What can hang from each mark:
N: A J
X: J
U: J
D: F
F: D
A: N
S: J
J: C D N S X

In the rows, 128 means zero.
Known rows, with every way that one mark hangs from another:
F{D}: [125 160 130 126 139 119 152 121 127 133 117 121 146  84 110 115 126 133]
J{C D{F} N S X}: [188 143 101 130 138 224 157 140  76 155 109  62 175 113 108 147 197 153]
X{J}: [113 160 122 128 132 140 164 132 109 156 116 120 164 142 118 137 149 145]
U{J{C D N{A} S}}: [185 144 116 141 146 166 140 133 114 152 129 101 142 134 111 110 199 133]
N{A J{C D{F} S X}}: [176 150 115 152 168 188 158 140  86 178 110  74 137 171 103 116 195 167]
N{J{D{F} S}}: [122 155 131 132 139 176 164 123 109 176 109  82 143 162 117 151 151 146]
X{J{C D{F} N S}}: [160 167 117 130 146 238 163 143  83 187 104  62 173 131 122 171 234 143]
J{C N X}: [172 139 100 127 126 157 152 133  89 136 121  96 181 109 102 119 145 149]
J{C D{F} N{A} S X}: [217 136  94 146 152 224 149 144  77 159 122  68 158 131 108 125 221 158]
J{C N S X}: [180 128 115 126 112 200 152 136  79 141 127  93 189 107 110 127 177 146]
N{A J{X}}: [142 129 103 143 135 110 152 129 105 143 123 118 138 167 100  88 106 171]
U{J{C D{F} N{A} X}}: [185 142  78 148 163 149 148 142  96 156 116  67 137 139  85 111 149 150]
S{J}: [112 148 136 119 114 143 161 119 119 138 106 121 161 141 106 121 164 130]
U{J{C N{A} X}}: [182 127  92 143 137 122 143 137  99 142 134  99 150 136  87  91 130 144]
X{J{C D N{A} S}}: [187 159 112 136 156 213 148 145  95 164 114  99 160 133 128 128 252 157]
A{N}: [123 136 120 120 124 153 141 127 136 142 152 135 155  93 111 113 103 138]
U{J{S X}}: [126 122 120 129 105 140 155 131 103 132 128 112 161 137  96 114  99 141]
J{C D N{A} S X}: [214 134  95 137 146 202 141 141  87 132 117  99 161 117 114 104 218 166]
N{A}: [163 141 118 144 139 124 150 125 119 144 145 134 141 152 117 102 161 140]

Rows:
[187 145  89 136 153 197 152 140  85 150  91  66 151 139  90 111 222 159]  S{J{C D{F} N{A} X}}
[185 128  69 132 141 149 139 135 104 111 113 109 147 120 108  94 147 174]  J{D N{A} X}
[135 175 123 135 165 106 156 128 129 147 111 112 143 134 105 119 148 131]  U{J{C D}}
[148 144  89 148 163 136 156 133 102 158 104  85 124 173  98 108 124 177]  N{A J{D{F} X}}
[174 149 117 145 163 167 151 138  96 152 106 105 142 156 111  98 190 175]  N{A J{C D S X}}
[157 158 135 150 159 116 155 126 115 176 132 116 138 172 111 101 169 144]  N{A J{C}}
[183 142  79 140 158 127 141 139 106 130 114  98 141 126  90  90 144 158]  U{J{C D N{A} X}}
[178 142  90 133 144 145 140 127 121 128 122 117 141 129 121 107 172 154]  J{D N{A}}
[147 163 116 127 135 166 159 137  96 168 117  96 178 124 117 144 184 141]  X{J{C N}}
[159 152  95 122 141 199 160 136  85 147  78  59 169 122  90 134 194 153]  S{J{C D{F} N X}}
[108 141 126 115 131 182 140 127 138 151 126 121 143 109 117 119 112 156]  A{N{J{D S}}}
[136 142 116 122 147 195 142 140 113 150 117 106 156 100 105 108 132 173]  A{N{J{C D S X}}}
[161 125 115 128 109 165 150 135  89 144 127  89 176 118  94 121 134 135]  U{J{C N S X}}
[137 177 133 123 155 156 160 126 119 141  85 111 157 129 110 121 217 138]  S{J{C D}}
[163 139 101 125 130 170 148 138  96 132 106  88 166 108 100 120 148 148]  U{J{C D N S X}}
[180 115  82 135 120 146 143 133  96 124 134 113 157 126 103  94 132 161]  J{N{A} X}
[132 129 129 124 127 192 145 138 105 162 136 108 166 109 101 108 116 159]  A{N{J{C S X}}}
[142 156 108 148 166 133 157 125 118 175 115  93 118 182 109 120 148 155]  N{A J{D{F}}}
[129 157 137 121 151 193 142 131 130 167 125 112 150 107 117 120 155 151]  A{N{J{C D S}}}
[111 143 126 124 137 203 148 129 126 178 129  91 140 126 112 138 117 149]  A{N{J{D{F} S}}}
[149 157 122 138 155 190 166 137  84 176  98  69 155 154 103 140 168 163]  N{J{C D{F} S X}}
[134 133  74 119 125 117 147 131 114 112 102  99 152 113  92 112  77 158]  U{J{D N X}}
[117 128 104 123 133 206 146 138 109 161 120  84 147 118 100 127  94 170]  A{N{J{D{F} S X}}}
[182 158 110 138 156 195 153 131 103 168 101  72 144 147 103 125 243 137]  S{J{C D{F} N{A}}}
[168 162 137 146 165 163 151 130 113 169 116 111 135 161 122 108 216 153]  N{A J{C D S}}
[180 143  89 141 148 167 148 129 111 155 125  88 137 140 113 127 177 145]  J{D{F} N{A}}
